Each row was made from one path, in order. Every step used is in the known rows, and no mark comes twice. Write each row's path.
Known rows
E, N, R: [-0.155  0.758 -2.154  0.920 -0.982 -0.727 -0.833 -0.642 -0.833 -2.046
  1.056 -0.037 -0.586  0.561  1.184 -0.590 -0.854 -0.257  0.778 -0.545
 -0.167  3.806]
F, N, R, U: [-1.084 -0.234 -0.317  1.077  2.756 -1.791 -0.270  1.625  0.374 -2.020
 -0.672 -1.771 -0.647 -1.355  0.594  0.022  0.453  0.776  0.417 -0.067
  0.674  1.982]
F, N, R: [-0.621 -0.290 -0.441 -0.646  2.239 -2.559 -0.352  1.430 -0.274 -1.586
 -1.436 -1.554 -0.636 -1.163  0.387 -1.416  0.424  0.198  0.272  0.066
  0.003  3.437]
U, E: [-0.630  0.798 -0.949 -2.217  1.842 -3.493  0.060 -0.232  0.913 -0.069
 -4.036 -1.685 -0.178  1.285  1.183  0.285  0.923 -0.383  0.989  0.750
  1.354  1.277]
H, E, X, F, N: [-1.026  1.458 -3.622 -4.234  2.304 -0.670 -0.153  0.926  2.772 -0.632
 -5.247 -0.409 -1.799 -0.257 -2.517 -0.303 -0.663 -2.063  0.817  0.349
 -2.661  3.448]
F, X: [-0.358  1.402 -1.459 -2.900  2.067 -3.147  0.122  0.533 -0.105  0.690
  1.458 -1.385 -0.252 -0.192  0.467  0.612 -2.296 -1.740  1.118  0.807
 -0.075  0.588]
U, R, N, F, X, E: [-1.864  2.368 -3.497 -2.877  1.513 -0.651  0.204  0.093 -0.187 -1.199
 -7.521 -1.708 -0.866  0.169  0.440  0.735  0.097 -2.000 -0.666  1.525
 -0.626  0.229]
R, N, F, X, E: [-1.139  1.778 -3.579 -3.084  0.890 -1.094 -0.670  0.163 -2.228 -1.200
 -5.287 -0.605 -0.923 -0.654  0.993  0.173  0.523 -2.641  0.134  1.654
 -1.668  1.200]
H, E, X: [-0.763  3.153 -2.533 -1.751  1.267 -1.568 -0.029 -0.104  1.069 -1.352
 -1.367 -0.072 -1.048  0.700 -0.555 -0.523 -1.289 -1.979  1.024  0.174
 -0.433  3.128]
U, R, N: [-1.220  0.503 -1.006 -0.200  2.474 -0.785  0.043 -0.015  2.115 -1.276
 -4.619 -2.065  1.008 -0.281 -0.601  2.073  1.237  0.573 -0.794  0.314
  2.336  0.296]
R, N: [-0.602  0.054 -1.016 -0.434  1.910 -1.305 -0.806 -0.109  0.127 -1.297
 -2.059 -1.066  1.094 -1.091 -0.015  1.322  1.601 -0.058 -0.075  0.507
  1.369  1.289]
E, X, F: [-0.874  0.564 -1.892 -0.224 -0.047 -0.602 -0.317 -1.043  0.204 -0.667
 -2.435 -0.074 -0.888  0.776 -1.001  2.276 -2.549 -1.640  1.401  1.061
 -1.226  0.752]
X, F, N, R, U, E, H: [-0.741 -1.455 -1.294 -1.627  2.600 -1.712 -0.350  0.229  1.439 -2.295
 -7.527 -1.921 -2.232  0.681 -0.030  2.254 -0.789  0.319 -0.011  0.858
 -0.704  1.795]
N, F, X: [-0.456  1.060 -2.052 -2.279  2.128 -2.398 -0.054 -0.440 -2.356  0.177
  0.333 -1.873 -1.135  0.286  1.473  0.427 -1.866 -2.080  1.047  1.423
 -2.873  0.596]
M, H, E, N, R: [ 0.282  1.458 -2.100 -2.522 -0.298 -0.914 -1.156 -1.217 -0.184 -2.242
 -1.291  0.942 -1.701  1.876  0.039 -0.864 -1.733 -0.374 -0.166 -0.243
 -1.410  5.427]
X, E, N, R: [-0.824  1.422 -3.559 -0.003 -2.707  0.125 -1.044 -0.225 -0.349 -2.030
 -2.457  1.761 -1.414  0.866  1.548 -1.627  0.198 -1.184  0.978 -0.600
  0.610  4.090]
N, R: [-0.635 -0.386  0.275  2.087  0.647 -2.091 -0.425 -0.060 -1.611 -1.616
 -0.378 -0.948 -0.839  0.386  1.474 -0.536 -0.445  0.431  0.765  0.201
  0.830  2.367]
M, H, E, N: [ 0.372  1.708 -3.137 -5.396  0.384 -0.487 -1.097 -1.325  1.589 -0.461
 -1.184  1.353 -0.915  1.228 -0.661  0.299 -1.107 -1.296  0.056 -0.060
 -1.565  4.025]
X, E: [-1.134  0.514 -2.009 -1.704 -0.042 -0.789 -0.560  0.137  0.717  0.182
 -3.761  1.218 -0.820  0.152  1.122 -0.449  0.993 -1.380  1.140  0.288
  1.266  1.170]
E, N, R, U: [-0.626  0.879 -1.989  2.433 -0.512 -0.186 -0.745 -0.356 -0.013 -2.526
  1.920 -0.068 -0.674  0.321  1.430  0.839 -0.692  0.230  1.055 -0.695
  0.579  2.401]
H, E, X, F, N, R: [-1.124  1.112 -2.644 -1.369  1.541 -0.938 -0.205  1.145  0.776 -2.353
 -5.486 -0.910 -2.696  0.271 -1.805 -1.361 -1.369 -1.157  0.531  0.350
 -2.483  4.775]
E, H, M: [ 0.661 -0.530 -2.463 -2.691  0.782 -1.477 -0.985 -1.462 -1.238 -1.121
 -2.573 -0.174 -1.601  1.507  0.455  2.310 -1.948 -0.354  0.800  0.596
 -0.525  1.738]
F, X, E: [-1.068  2.112 -2.852 -3.830  0.421 -2.336 -0.057  0.807  0.260  0.843
 -2.084  0.495 -1.039  0.001  0.705 -0.279 -1.357 -2.744  1.192  0.698
  0.528  0.923]
R, U, E, N: [-0.587  1.992 -3.125 -1.755  0.522 -1.615 -0.240 -0.630  2.789 -0.880
 -1.610 -0.648 -0.025  0.908  0.930  1.744  0.539 -0.614  1.166 -0.248
  1.177  1.192]
M, H: [ 0.058 -0.212  0.482 -2.907  1.205 -2.154 -0.772 -1.145 -0.238 -0.169
 -0.902  0.076  0.112  0.565  0.094  1.899 -1.907 -0.280  0.140  1.142
  0.155  1.078]
N, F, X, E: [-1.138  1.609 -3.325 -3.276  0.439 -1.368 -0.250 -0.029 -2.041  0.196
 -3.237 -0.121 -1.930  0.582  1.867 -0.580 -0.880 -3.101  1.190  1.489
 -2.135  0.861]

Which path is each row?
[-1.482  1.117 -0.688  2.542 -0.232 -2.129  0.134 -0.749 -0.104 -3.116
 -5.314 -1.785 -1.903  2.209  0.205  2.514 -2.402 -0.091  1.219  1.101
  0.422  1.094]  N, R, U, E, X, F
[-0.008  1.519 -5.281 -5.176  0.076 -0.923 -1.291 -1.091 -3.716 -2.381
 -7.714 -0.241 -2.348  0.955  0.692  1.955 -1.727 -2.599 -0.113  2.062
 -2.629  1.965]  R, N, F, X, E, H, M
[-0.954  0.424 -1.531 -0.152  0.585 -1.453 -0.293  0.739 -0.604 -2.291
 -3.810 -0.931 -1.442 -0.262 -1.312  0.208 -2.329 -0.868  0.618  0.649
 -1.843  3.293]  E, X, F, N, R
[-0.553  1.259 -2.389 -2.002  2.481 -2.057 -0.443 -0.292 -2.711 -1.272
 -1.658 -2.477 -0.054 -0.804  0.725  1.150 -0.465 -1.626 -0.032  1.690
 -2.231  0.880]  R, N, F, X
[-1.157  1.950 -3.948 -3.940  1.704 -0.036 -0.100 -0.834 -0.679 -1.882
 -8.221 -0.978 -1.194  0.229  0.462  2.028 -1.520 -2.697 -1.352  1.696
 -1.214  0.554]  U, R, N, F, X, E, H
[-1.167  1.708 -2.495 -1.819  3.202 -1.539  0.418 -0.223 -0.605 -1.196
 -4.068 -3.296 -0.060 -0.019  0.179  1.678 -0.692 -1.153 -0.776  1.603
 -1.236 -0.061]  U, R, N, F, X
[-0.687  2.962 -4.267 -2.245 -2.054 -1.406 -0.521  0.548 -0.766 -1.381
 -0.813  1.329 -1.657  0.552  1.141 -1.527 -2.121 -2.619  1.056 -0.235
 -0.270  3.817]  F, X, E, N, R
[-0.605  1.632 -3.805 -1.260  0.686 -0.960 -0.444 -1.536  0.503 -1.523
 -2.844 -1.424 -0.959  1.529  2.062  1.384  1.033 -0.968  1.158  0.712
 -1.555  1.062]  R, U, E, N, F
[-0.001  2.287 -4.628 -3.437  0.499 -1.147 -0.436 -0.847 -1.652 -0.216
  1.509 -0.818 -0.958  0.447  1.269  0.182 -2.192 -2.855  1.104  0.679
 -3.862  1.961]  E, N, F, X
[-0.747 -1.810 -2.044 -3.138  2.598 -0.810 -0.489  0.867  1.859  0.838
 -4.074 -0.926 -0.754 -0.981 -1.236  0.858  0.662 -0.414  0.737  0.509
 -1.724  1.079]  X, F, N
[-0.446  1.269 -2.424 -6.237  2.006 -1.248 -0.541 -0.014  2.115 -0.801
 -6.034  0.401 -1.698  0.395 -3.197  1.116 -2.608 -1.981 -0.196  1.218
 -3.311  3.527]  M, H, E, X, F, N
[-0.164  2.950 -1.271 -3.770  1.130 -2.123 -0.493 -1.057  0.422 -1.512
 -2.146  0.564 -0.925  1.370 -1.309  0.676 -3.223 -1.894  0.117  0.940
 -1.194  3.303]  M, H, E, X
[-0.450  1.224 -1.743 -3.580  0.654 -0.679 -0.625 -1.574  1.017 -0.985
 -4.795  0.933 -1.974  1.976 -2.125  2.042 -3.764 -1.748  0.284  1.310
 -2.517  2.372]  M, H, E, X, F
[-1.236  2.864 -0.214  2.436  0.224 -3.529  0.317 -0.139 -0.449 -3.676
 -2.672 -1.930 -0.910  1.617  1.123  1.272 -1.957 -0.263  0.955  0.655
  1.759  1.837]  N, R, U, E, X
[-0.140  1.940 -3.426 -3.525  0.124 -2.344 -0.312 -0.829  2.127 -0.396
 -2.566 -0.488  0.041  1.373  0.794  0.203  0.627 -1.054  1.011 -0.169
  0.500  2.640]  U, E, N
[-0.586  3.262 -5.198 -4.885 -1.253 -1.095 -0.434  0.315  1.271  0.507
 -0.768  1.593 -0.864  0.260  0.381 -0.514 -1.601 -3.435  1.302 -0.199
 -0.431  2.363]  F, X, E, N
[-1.475  0.276 -1.474  1.566  1.122 -0.626 -0.258  1.022  0.306 -2.773
 -2.922 -1.181 -1.498 -0.529 -1.240  1.715 -2.279 -0.466  0.780  0.513
 -1.140  1.868]  E, X, F, N, R, U
[-1.091  1.177 -1.616 -1.624  0.820 -3.313  0.063  0.638  0.425 -2.422
 -7.655 -2.092 -1.626  0.981 -1.079 -0.078 -1.464 -0.879  0.540  0.975
 -1.184  3.505]  U, E, X, F, N, R
[-0.196  1.561 -1.903 -1.070  0.122 -0.044 -1.099 -0.904  0.621 -2.854
 -0.409  0.879 -1.771  1.521  0.280  0.680 -1.629  0.072  0.013 -0.308
 -0.572  3.828]  M, H, E, N, R, U
[-1.095  0.821 -0.284 -0.841  2.838 -3.610  0.148  1.556  1.189 -2.123
 -4.334 -2.715 -0.912 -0.166  0.843 -0.200  1.384  0.750  0.340  0.385
  1.554  2.402]  F, N, R, U, E
[-1.473 -1.011 -1.030 -0.640  2.475 -2.288 -0.040  1.044  1.647 -1.625
 -6.864 -2.617 -1.839  0.497 -0.057  1.109  0.973  0.960  0.525  0.679
 -0.022  1.422]  X, F, N, R, U, E
[-0.248  1.812 -2.233 -0.911 -0.743 -2.638 -0.413 -0.658  0.099 -2.230
 -2.674 -1.127 -0.780  1.894  1.553 -0.798  0.061 -0.191  0.827 -0.269
  0.628  4.169]  U, E, N, R
[ 0.413  2.984 -4.434 -7.057  1.083 -1.233 -0.725 -1.523 -1.001 -0.535
 -0.696  0.057 -2.084  1.720  0.095  0.030 -3.158 -3.015  0.067  1.079
 -5.047  3.689]  M, H, E, N, F, X
[-1.149  3.072 -0.768 -0.241  1.805 -3.970  0.349  1.372  0.786 -3.489
 -3.897 -2.615 -0.749 -0.013 -0.019  0.292 -0.967 -0.523  0.415  0.511
  1.008  2.909]  F, N, R, U, E, X
[-0.020  2.962 -4.780 -5.049  0.778 -3.123  0.011 -0.950 -0.717 -0.339
 -2.119 -1.867 -1.068  1.793  1.558  0.019 -1.292 -2.841  1.005  1.012
 -3.132  2.293]  U, E, N, F, X
[-0.496  1.372 -3.871 -3.990  1.039 -0.645 -0.974 -0.761 -2.518 -1.787
 -5.810  0.120 -1.206 -0.553  0.946  1.345 -1.319 -3.313 -0.630  1.772
 -2.453  1.554]  R, N, F, X, E, H
